Known rows, with every step that occurs:
Y-G: [  7.8  22.1 -17.0   5.0  -6.9   1.2 -26.9  32.2  -3.6  -8.0  38.8  21.1
 -33.5  33.8  35.4  26.9 -11.9 -42.1 -19.7  28.1 -16.8 -43.7 -31.7 -58.3]
H-J-Y: [ 18.5  23.0 -16.4  19.4  19.3 -11.7 -17.5  20.5  16.8  15.8  20.5  19.5
  -2.6  -5.7   8.9  54.9  17.7 -39.1 -27.1  70.8 -21.7  -8.3 -49.8 -16.0]
K-D-H: [ 17.5  17.2 -19.7  -3.2  27.3  -7.8 -14.3  30.9 -26.6   2.2  37.6  20.0
   6.6  25.6  28.9  24.2   6.4 -42.3 -13.2  42.2 -28.5 -35.2 -66.0 -20.9]
U-Y-H: [ 55.6  17.1 -32.8  -7.6   6.6 -41.0  17.6  24.5  -9.0  -9.0  45.6  -5.4
  -3.9  22.4  28.4  23.4  13.2 -13.0 -37.6  19.6  -4.9 -68.4 -43.1 -31.7]
U-Y-K-D-H-G: [ 30.2  23.3   3.9 -41.8  37.5 -19.7  23.4  42.3  -2.8 -22.1   9.3   1.3
  -4.6  -7.6  35.4  15.1 -29.4   6.4 -51.1  20.2   0.9 -52.8 -12.7  22.9]
Y-H-J-F-D: [ 34.5  27.9 -37.0  21.4   7.9 -21.5 -32.6  39.0   6.7   8.2  18.2  10.3
  14.0  34.9  16.8  23.2   3.9 -68.0 -13.6  24.7   5.5   4.0 -75.1 -27.2]
K-D-H-J-F: [ 17.6  22.2  -9.3  24.7  33.7  -2.1 -22.4  33.3 -19.7   0.8   7.0  22.7
  15.9  28.2  19.5  29.3   1.2 -67.3   4.2  45.9 -18.0   4.5 -79.5  -6.3]
J-F-D-Y: [-18.9  45.0 -22.6  38.6  -8.4 -26.8 -46.5   8.9   4.5  32.6  54.6  13.0
 -11.0  31.8  -7.6   4.9   1.1 -51.8  -5.2  -2.3 -18.0  -6.2 -44.7 -12.5]
F-G: [ -6.6  21.5 -30.8  11.9  21.5   0.2  -8.8  22.2 -18.2 -30.4  58.4  23.5
 -16.6  10.6  16.4  15.0   3.3 -39.5 -26.1  22.7 -26.5 -15.6 -47.7 -39.9]
Y-H-F: [ 63.6  37.6 -36.7  17.7  -2.4 -42.6  -8.1  31.3 -13.9 -19.7   0.3   4.3
  -3.4  32.4  37.3  35.8  21.3 -41.6 -15.2  39.3   5.7 -49.0 -70.5 -31.6]
Q-Y-D: [  9.7  40.4 -35.6 -12.0   9.3 -44.2 -46.0  20.8 -29.8 -12.1  32.0   7.8
 -24.2  25.8 -12.8  15.9  -2.9 -62.5 -46.9   4.1 -14.3 -25.8 -22.8 -17.8]
Y-K-D: [  9.1  19.4 -29.2  -4.7  16.7   3.0 -28.6  26.0 -33.2  -3.1  14.3  24.3
  -2.5  -4.3  19.6  36.4 -34.6 -35.2 -41.4  36.8 -22.3 -50.0 -47.3 -30.4]
H-F-D-Y-G: [-17.0  48.5 -38.1  -7.8 -13.8 -30.4 -30.8  27.8  36.5  11.3  32.7  15.3
 -30.4  21.0  27.3  -2.5 -39.1 -38.8 -17.5   0.7  18.0 -20.1 -19.3 -21.1]
K-D-Y-H-F-G: [  2.9  48.3 -33.6 -11.1  23.9 -32.5  21.0  28.1  -7.4 -29.8  14.5  32.7
 -12.3   7.7  30.0   2.8 -52.3 -20.6 -10.0   3.0  15.7 -15.8 -50.0 -22.2]
F-D-H-J-Y: [ 13.4  34.3 -22.8  -1.5  21.8 -29.3 -18.0  33.8  37.7  25.6  36.5  11.4
  13.7  -0.9  11.5  34.6  32.9 -42.7 -20.5  58.7  -4.9   4.6 -46.5  16.9]
Y-H-J: [ 49.1   4.1 -35.0   7.8   7.9 -15.1 -12.5  38.6   3.0 -16.3   9.5   9.0
   6.4  13.5  44.5  46.2  11.0 -56.5 -24.4  41.1 -11.2 -36.7 -62.0 -29.3]
K-D: [  6.4   7.4 -33.1   0.3  27.9   7.9 -28.1  22.0 -31.8  12.2  39.3  25.8
   3.9  19.7  16.7  24.6 -21.2 -42.1 -28.8  40.8 -30.3 -28.1 -71.9 -52.9]
K-D-Y: [-17.2  15.7 -25.5   4.3  16.6  -5.2 -22.2  13.6 -12.7  21.3  41.3  25.8
  -8.3  10.4  17.1  19.5 -36.6 -33.6 -19.5  17.0 -32.6 -33.0 -46.0 -29.2]
U-Y: [ 24.0  10.9 -32.5   1.2  14.7 -21.7  -1.1  13.6  -8.1   0.1  59.8  -3.1
  -6.6  12.2  11.0  18.4  12.8 -19.0 -42.5  23.4 -21.0 -51.6 -40.6 -24.1]
J-Y-D-H-G: [ 26.8  53.0  26.6 -19.2  22.0 -41.7 -13.1  24.2  12.7 -16.3   3.7  28.6
 -27.9  21.1   5.8  33.1  30.9 -16.1 -17.6  35.6  -5.6 -21.7  -7.6  -1.9]
Q-Y-H: [ 48.1  41.8 -34.6   8.7  -4.2 -54.7  -9.7  37.7 -29.5  -7.1  30.8 -12.9
 -12.3  33.9  22.9  33.1   7.8 -48.8 -38.6  21.7  -9.0 -42.0 -47.5 -13.5]
U-Y-H-G: [ 60.1  16.5  -9.6 -19.4  20.9 -31.5  29.2  36.5   6.5 -21.8  26.6  -7.9
 -12.1  22.8  39.6  18.2  -3.3   2.7 -44.6  16.6   5.3 -53.2 -30.1 -21.6]
Y-K: [ 24.1  25.2 -24.8  16.0  -6.6 -15.0 -31.0  21.9 -18.9 -14.1  20.8   9.5
 -14.2  -2.0  21.1  44.0   8.0 -40.1 -37.9  32.5 -26.2 -63.3 -33.1 -17.2]

Rows:
[ 28.1  34.0  -9.6  43.0  -9.9 -33.4 -14.2  22.2   7.9  -1.0   1.3  12.6
  -9.8  25.8  26.4  36.7   3.2 -57.8   8.1  13.1  -8.6 -21.8 -49.9  -5.5]  D-Y-H-J-F
[ 42.7  39.4 -23.3  21.2   7.1 -39.5 -11.8  27.1  -8.2 -19.7  13.2  -0.4
  -1.4  28.2  32.6  30.0  48.4 -50.9  -6.7  44.3  -8.0 -40.8 -63.2   6.2]  D-H-F
[ 16.7  25.7  -7.4  -4.7  40.5 -12.5  -2.8  31.5   7.3  19.5  12.6  28.5
  12.6  -1.1  16.8  46.8   4.4 -33.9 -13.7  75.6 -13.9  -1.8 -59.5   1.7]  K-D-H-J-Y
[ 27.7  22.3 -28.3  -5.6   2.3 -27.8  -4.2  16.9  -8.5 -13.0  33.9  -4.3
 -12.1 -13.2  14.1  28.4   0.2 -14.1 -56.4  19.4 -13.4 -74.6 -17.2  -3.5]  U-Y-K
[ 24.6  33.2 -18.6  30.4  17.7 -13.4   0.1  37.1 -10.5 -43.0  14.0  24.7
  -5.6  23.1  23.6  23.1  -0.9 -57.9  -2.9  20.8   1.9   8.4 -64.6 -31.0]  Y-H-J-F-G
[ 19.3  54.3 -10.5  11.0  12.8 -54.7 -40.8  30.6 -18.3 -22.9  -0.3   5.2
 -10.1  34.8 -10.7  18.4  21.5 -89.9 -15.4   9.3  -2.7   5.7 -32.7  29.1]  Q-Y-D-H-J-F
[ 26.0  26.0   5.8 -22.4  22.4 -24.5 -24.4  34.2   0.6 -36.9   9.7  21.1
 -19.8  30.0  22.2  17.2  23.9 -42.1 -21.7  12.8 -10.1 -33.3 -16.7  -9.1]  Y-D-H-G
[  6.1  33.8   5.2 -20.7  27.2  -4.2  -2.0  44.8  20.1  11.4   8.0  38.6
 -13.0  10.7  34.5  39.4 -28.8 -30.0  -8.2  65.0   0.1  -5.1 -32.3 -18.0]  K-D-H-J-Y-G
[  5.7  73.4 -27.7 -20.2  32.3 -51.6  10.0  44.4 -33.9 -50.0   1.6   4.7
 -11.3  -8.8  14.3   6.6 -35.0 -37.9 -41.9  16.9  18.7 -10.8 -31.3  43.2]  Q-Y-K-D-H-F-G
[ 20.8  12.1 -21.7 -13.4  26.3  -2.5 -17.5  44.2  -7.6 -17.4  -8.7  19.7
  12.8 -16.7  39.1  42.8 -16.6 -52.3 -29.7  45.8 -14.1 -36.6 -43.8  15.5]  Y-K-D-H-J
[ 26.4  29.8 -21.8  16.3 -15.7 -38.4  -6.5  20.2  -0.2  -1.3  31.9   9.7
 -18.2  21.9  35.8  33.1   7.0 -31.5 -11.1   8.8 -19.9 -62.3 -35.3 -18.9]  D-Y-H
[ 19.0  42.6   6.1  19.5  18.3 -22.0 -26.4  36.9   4.7   2.4  31.4   3.4
  -1.7  49.0  16.9   6.3  26.1 -45.0  -6.7  19.8  -3.8   7.1 -51.2   2.8]  J-F-D-H-G
[ -4.8  40.7  -1.9   8.1  35.7  -1.3  -5.0  39.3 -20.7 -44.5  -3.6  34.5
   1.3  -7.0  19.6  21.3 -27.8 -54.2  -8.1  26.2  -2.5   6.8 -47.0  14.0]  Y-K-D-H-J-F-G
[ 22.1  35.3 -12.3  15.2   4.2 -19.8 -19.4  22.8  15.2   2.5  -3.6  17.5
  -7.6 -28.5  11.3  65.7   4.9 -31.4 -36.0  65.1 -11.9 -29.9 -26.5   4.9]  H-J-Y-K
[ 10.5  53.6 -23.1 -18.3  24.5 -42.6  -9.3  25.7  -8.6 -67.8  14.6  33.6
 -19.4  17.6   8.9   1.0  21.0 -49.8  -9.2   4.6  10.9 -16.5 -30.4  -5.6]  Y-D-H-F-G
[ 20.6  29.1 -13.9  -8.1  15.0 -15.5 -18.0  34.7 -28.5 -11.6  12.5  18.7
   2.3   3.0  30.9  35.8  -4.5 -36.1 -26.4  36.9 -21.7 -58.8 -43.0   0.6]  Y-K-D-H
[ 47.2  65.1 -36.6   2.4   2.8 -61.1  -8.3  27.3  16.8  20.8  16.4  10.5
   1.2  23.9   8.8  32.1  17.3 -20.3 -20.6  50.2  24.8 -18.3 -58.9 -22.6]  J-Y-H-F-D
[ 15.0   8.7 -32.4  -9.8  18.4 -12.3  -4.7  33.3   8.9   6.3   7.8  25.1
   6.2   0.5  40.9  31.3 -45.2 -42.8 -17.8  20.3  -8.5 -27.3 -51.9 -19.6]  K-D-Y-H-J
[ 23.3  33.7  -4.9  14.6  13.0 -26.1 -42.3  22.7  -6.8 -28.1  -2.1  27.4
  -3.8  32.6   2.6  27.2  35.5 -82.3   3.1  18.7 -10.3 -10.1 -45.3  -1.9]  Y-D-H-J-F
[ 28.7   6.1 -22.9  10.7  16.2 -10.7 -18.0  38.1   8.2 -15.7  22.7   5.5
   7.6   8.4  38.8  39.2  38.0 -64.7 -15.4  47.0 -23.8 -27.8 -54.5   7.3]  D-H-J
[ 64.2  62.9 -16.7  21.6  -2.1 -59.8   5.6  21.4  -0.5   1.2  -2.8  10.5
 -11.0  24.8  18.3  50.4  29.2 -17.5  -9.1  62.6  12.3 -38.7 -59.6 -24.3]  J-Y-H-F
[ 27.1  40.0 -33.3  -2.1   8.7 -39.9  -0.9  24.5  -8.0   2.1  -2.1  18.6
  -3.4  21.0  34.9  22.4 -34.5 -28.7  -8.6  17.3   7.3 -40.9 -60.0 -21.8]  K-D-Y-H-F
[ -3.0  41.8  -4.7   5.9  29.7 -19.6 -22.1  26.5  -7.0 -58.1  12.5  38.6
 -13.6  20.0  -0.4   7.6  18.0 -74.3   4.0   3.7  -3.8  16.4 -34.5  -4.1]  Y-D-H-J-F-G
[ 15.4  29.2 -15.4  22.1  12.9 -17.5 -13.5  26.7  -5.7  10.5  -3.5  28.1
   2.8  23.7  23.7  29.6 -38.9 -51.5   3.7  17.4  -5.8  -7.8 -62.3 -18.9]  K-D-Y-H-J-F
[ 50.2  47.7  -8.7  17.9  -2.3 -43.7   0.1  22.2  -6.0  12.2  26.9  16.8
 -13.7  24.6  16.5  55.3  30.0 -14.0 -14.0  55.0 -10.7 -46.3 -49.8 -35.4]  J-Y-H
